Each row comes from the steps of one path. Every step used is in the known rows, and no mark comes twice. Write the path behind each row, first mark first.
Known rows:
lapa/kibif/zabub/sudupi/visov: [-0.54  0.32 -0.77  1.87  1.57 -1.42 -0.13 -0.90 -2.54 -0.20 -0.87  0.67
  1.66  1.38  1.06 -0.10 -0.80 -0.24  2.63  0.03 -0.02]
sudupi/visov/kibif: [ 0.07  0.88 -0.29 -0.79 -1.22  1.72  0.40  1.46  4.90 -1.33 -0.65 -0.60
  1.09 -0.52  0.52 -0.05  1.30 -0.14 -5.57 -0.60  0.44]
godi/zabub/sudupi: [-0.52 -0.52 -0.22 -0.76  0.54  0.04  0.20 -1.45 -0.17 -1.81  0.32 -0.33
 -0.97  0.73 -1.84 -0.21 -1.05 -0.16  3.99  0.95  0.86]
visov/kibif/zabub: [ 0.81  0.18 -0.04  0.03 -0.94  2.78  0.33  0.79  0.03 -2.27 -0.37 -0.67
  1.47  0.87  0.44 -0.76 -1.55 -0.07 -0.88  0.55  0.60]
visov/sudupi: [ 0.66  1.04  0.26 -0.83 -0.97 -1.39  0.18 -0.06  2.40 -1.47  1.62 -1.05
 -0.39  1.18 -1.63 -0.65  0.75  0.30  0.56 -0.62  1.21]
sudupi/visov: [-0.69  0.42  0.30 -1.04  0.30  0.54  0.81  0.39  3.73 -0.75 -0.85 -0.75
 -0.35  0.00 -0.48  0.27  0.84  0.36 -3.93  0.43  1.93]
sudupi/visov/lapa/ripig: [-0.11  0.51  0.94 -0.70 -2.03 -0.54  1.71  1.70  3.73  1.06  2.18  0.62
 -0.46 -0.25  0.55  0.93  1.82 -0.84 -2.53 -1.28  2.01]
kibif/zabub/godi/sudupi/visov: [-1.95 -1.52 -0.60  0.73  2.66  2.12 -0.80 -2.16 -4.62 -0.99 -1.86  1.08
 -1.55 -0.62 -2.03 -0.99 -0.03  0.62  2.29  0.09 -2.44]
godi/sudupi/visov/lapa/nenu: [-0.75  1.39 -0.05  1.43  0.30  0.17 -0.11  1.61 -2.25  3.00  0.71  0.78
 -1.61 -0.28  2.21 -0.27  0.67 -0.53 -0.19 -1.23 -1.98]
zabub/kibif/visov: [ 0.17 -0.38 -0.42  0.51  1.01 -1.61 -0.77  0.16  0.26 -0.72 -0.61 -0.87
 -0.41  0.11 -0.21  1.49  0.76  0.45  0.34  1.14  1.35]
godi/sudupi/visov/kibif: [-0.05  0.81 -0.91  0.17 -1.00  0.83 -0.50  0.23  2.01 -0.46 -0.03  0.14
 -1.19 -0.88 -0.19 -0.94  1.64 -0.14 -3.71 -2.02 -2.42]
kibif/zabub/sudupi/visov/lapa/nenu: [-0.85  0.73 -0.07  2.87  3.88  2.31  0.64  0.72 -6.07  1.51  0.07  1.11
  1.44  1.10  3.09  0.18 -1.48 -1.25  1.78  0.31 -0.42]
godi/sudupi/visov: [-0.82  0.34 -0.32  0.08  0.36 -0.22 -0.10 -0.79  0.92  0.13 -0.23  0.05
 -2.51 -0.31 -0.97 -0.54  1.21  0.35 -2.02 -0.96 -1.06]
sudupi/visov/lapa: [-0.42  0.81  0.81 -1.25  0.04 -0.05  1.22  1.21  3.63  1.45  0.46 -0.12
 -0.42 -0.04  0.46  0.55  1.17 -0.23 -4.78  0.20  1.67]
visov/kibif/zabub/godi: [-0.15 -0.91 -0.18  0.05 -0.39  3.60 -0.79 -0.29 -1.58 -3.18 -1.43 -0.49
  1.77 -0.26 -1.07 -0.71 -1.24  0.36  1.71  0.86 -0.71]
kibif/zabub/sudupi/visov/lapa/ripig: [-0.39 -0.21  0.35  1.75  1.60  0.89  1.52 -0.36 -2.98  0.56  1.95  1.66
  0.49  0.83  0.82  0.44  0.03 -1.51  1.25 -1.27  0.65]
nenu/lapa: [ 1.23 -0.81  1.55 -2.17 -1.85  0.67  0.22  0.47  3.31  0.85  1.00 -0.90
 -1.26  0.22 -0.83  0.80 -0.75  0.71 -1.68  0.30  1.85]
zabub/godi/sudupi: [-0.90 -0.80  0.02  0.13 -0.55  0.30 -1.70 -2.20 -1.45 -1.61 -0.18 -0.68
 -2.26 -1.03 -2.76 -0.75  0.44  0.93  3.66 -0.30 -2.14]
kibif/visov: [ 0.32 -0.30  0.73 -0.78  1.31 -1.74  0.16 -0.37  1.44  0.54 -0.42 -0.81
 -1.56 -0.12 -0.42  0.87 -0.10  0.56 -2.04  1.55  1.68]
godi/sudupi/visov/kibif/zabub: [-0.20  0.08 -1.10  0.97  0.63  2.32 -0.09 -0.08 -1.68 -0.54 -0.75  1.02
 -0.58  0.05  0.22 -1.43 -0.09 -0.28 -2.16 -1.22 -2.53]
nenu/lapa/visov: [ 1.36 -0.35  0.87 -2.25 -0.92 -3.39  0.69 -0.43  2.11  3.01  0.37 -0.48
  0.05 -0.71  0.21  0.81 -0.31  0.66 -2.28  0.54  1.79]
visov/kibif: [ 0.89  0.92  0.16 -0.68 -2.59  1.39 -0.09  1.20  4.13 -2.08  0.27 -1.54
  0.84 -0.05 -0.04 -0.25  0.08  0.07 -2.58 -0.31  0.77]

Write each row's path:
[-1.44 -0.38  0.07 -0.22  0.70  0.13 -0.84 -1.03 -0.54  1.41  0.17  0.85
 -2.21 -1.53 -1.52 -0.31  1.84  0.18 -0.02 -0.94 -2.66]
zabub/godi/sudupi/visov/lapa
[ 0.90  0.64 -0.69 -0.04 -0.07 -1.31  0.87 -0.09 -0.73 -0.15 -1.10 -0.25
  2.68 -0.10  1.35 -0.78 -1.09 -0.05 -1.73  0.81  0.54]
lapa/visov/kibif/zabub
[-0.09  0.20 -0.49  0.01  0.59  3.09  0.81  1.13  0.73 -1.51 -1.42  0.31
  1.64  0.36  0.78 -0.57 -0.40 -0.26 -3.88  0.17  0.39]
sudupi/visov/kibif/zabub
[-0.57 -0.50 -0.97 -1.02 -1.67  0.38 -0.12  0.66  1.49 -2.74 -0.42 -0.65
 -0.20  0.82 -1.55  0.49 -0.08  0.32  3.80  1.14  1.81]
godi/zabub/kibif
[-1.06 -1.53 -0.20  0.90  1.21  1.81 -1.27 -2.56 -5.45 -1.81 -0.92  0.12
 -1.69 -0.13 -2.50 -1.24 -1.17  0.82  5.48  0.47 -2.13]
kibif/zabub/godi/sudupi
[-0.93 -0.98 -0.60 -0.11  1.11  4.10 -0.26 -0.01 -0.72 -2.35 -2.31  0.42
  1.96 -0.81 -0.54 -0.46  0.02  0.13 -1.02  0.45 -1.01]
sudupi/visov/kibif/zabub/godi
[ 0.06  0.90 -0.79  0.89  0.72  1.48 -0.23 -0.28  2.20 -1.62 -0.06 -0.30
  1.44 -0.42  0.33 -0.03  1.10 -0.69 -3.30 -1.25 -0.83]
zabub/sudupi/visov/kibif
[ 1.44 -1.10  1.65 -1.59 -3.79  0.31  0.67  1.00  3.14  0.43  2.68 -0.19
 -1.17  0.08 -0.69  1.13 -0.10  0.11  0.32 -1.24  2.27]
nenu/lapa/ripig
[ 0.63  0.10  1.23 -0.96  1.11 -2.26  0.63  0.48  1.48  2.62  0.86 -0.27
 -1.64 -0.17  0.41  1.07  0.29 -0.04 -2.82  1.29  1.45]
kibif/visov/lapa
[-0.26 -0.38  0.36  0.04 -1.44 -1.14 -0.65  0.34 -2.09  0.64 -0.25  0.25
  1.50  0.41  0.32 -0.18 -1.02  0.30  5.25  1.05 -0.06]
visov/lapa/kibif/zabub/godi
[-0.46 -0.01 -1.20 -0.62  0.53  1.45  0.31 -0.19  1.88 -1.62 -0.48  0.71
  0.58 -0.27 -0.56 -0.30  0.40 -0.87 -0.44 -0.47 -0.86]
godi/zabub/sudupi/visov/kibif
[-1.61 -1.10 -0.13  0.51  2.47  1.51 -0.36 -1.31 -4.71  1.32 -0.60  1.71
 -1.59 -0.65 -1.20 -0.79  0.21  0.02  1.56 -0.16 -2.71]
kibif/zabub/godi/sudupi/visov/lapa
[ 2.17  0.07  0.31 -2.08 -2.41 -2.29  0.26  0.60  3.47  2.52  0.42 -0.32
  1.38 -1.33  0.98  0.48  0.11  0.18 -3.91 -0.50  0.40]
nenu/lapa/visov/kibif
[ 1.06  1.35 -0.59 -0.80 -1.85 -2.81  0.41  0.17  3.00  0.02 -0.39 -1.06
  1.99 -1.08  1.01 -0.31  0.60  0.08 -3.22  0.07  0.71]
lapa/visov/kibif
[ 0.37  0.32  0.02  0.27 -1.76 -1.42  0.02  0.56 -0.66 -0.64 -0.56 -0.53
  1.21  1.70  0.72 -0.40 -1.75  0.51  3.26  0.92  1.56]
lapa/kibif/zabub
[ 0.18  0.72 -0.19  1.94  0.95 -1.23 -0.71  2.55 -2.64  2.03  0.46 -0.15
  0.40  0.14  3.12  1.85  0.16 -0.41  1.96  0.85  0.34]
zabub/kibif/visov/lapa/nenu
[ 0.22  1.53  0.96  0.51 -1.23  0.82  0.39  2.46 -0.17  1.31  1.08 -0.89
  0.31  0.46  2.48  0.36 -0.79 -0.33  0.89  0.56  1.29]
visov/lapa/nenu
[-0.61  0.06  0.17  1.29  3.71  1.32  1.05 -0.75 -2.95  0.95  0.28  0.95
  0.54  1.07  0.78  0.02 -0.67 -0.93 -0.95  0.33  0.36]
kibif/zabub/sudupi/visov/lapa
[-0.30 -1.00 -0.81  1.06 -0.28  2.90 -1.68 -1.41 -4.35 -2.31 -0.75  0.24
 -0.35 -0.61 -1.62 -1.65 -0.84  0.34  3.66 -0.63 -3.63]
visov/kibif/zabub/godi/sudupi
[ 0.76  0.32  0.23 -0.45 -0.97 -4.86 -0.52  0.49  2.15  1.55 -0.31 -0.54
 -0.36  0.07  0.72  0.95  0.19  0.62  0.72  0.88  1.10]
lapa/kibif/visov
[ 0.56  0.71  0.17  1.74 -0.07 -2.14 -0.14 -0.31 -2.89  1.18  1.24  0.29
  1.51  1.73  1.56 -0.14 -1.61 -0.66  4.72  0.06  0.10]
visov/lapa/kibif/zabub/sudupi
[ 1.27  0.89 -0.32 -0.42 -0.80 -6.52 -0.64  0.29  1.78  1.62  1.18  0.02
 -0.20  0.80  0.01  0.28  1.16  0.41  1.89 -0.51  0.13]
lapa/kibif/visov/sudupi
[-0.07 -0.36  0.12  1.59  2.47  1.59  0.12 -1.96 -3.74 -2.06 -0.04 -0.58
  0.39  1.55 -0.54 -0.35 -2.12 -0.10  2.87  0.96  0.80]
kibif/zabub/sudupi
[ 1.90 -0.95  1.03 -1.65 -1.63 -4.36 -0.64  0.84  2.60  3.88  0.59  0.14
 -1.14 -0.13  0.83  1.62 -0.28  0.73 -0.19  0.42  0.88]
nenu/lapa/kibif/visov
[ 1.07 -1.79  0.01 -1.40 -0.10  0.03 -0.39 -0.74 -2.11  1.39 -1.23  0.67
  2.23 -1.56  0.00 -0.07 -1.09  0.44  0.52  0.52 -1.15]
nenu/lapa/visov/kibif/zabub/godi
[-0.24  0.50  0.49  0.99 -0.17 -0.66  1.03  0.00  1.15  0.63  2.67  0.87
 -0.06 -0.13  0.49  0.91  1.68 -1.39 -0.46 -1.96  0.67]
zabub/sudupi/visov/lapa/ripig
[-1.80 -0.86 -0.44  0.03  0.97  0.66 -1.24 -1.85 -0.62 -0.80 -1.13  0.26
 -2.07 -1.53 -2.44 -0.54  1.59  0.72  0.83 -0.63 -2.45]
zabub/godi/sudupi/visov
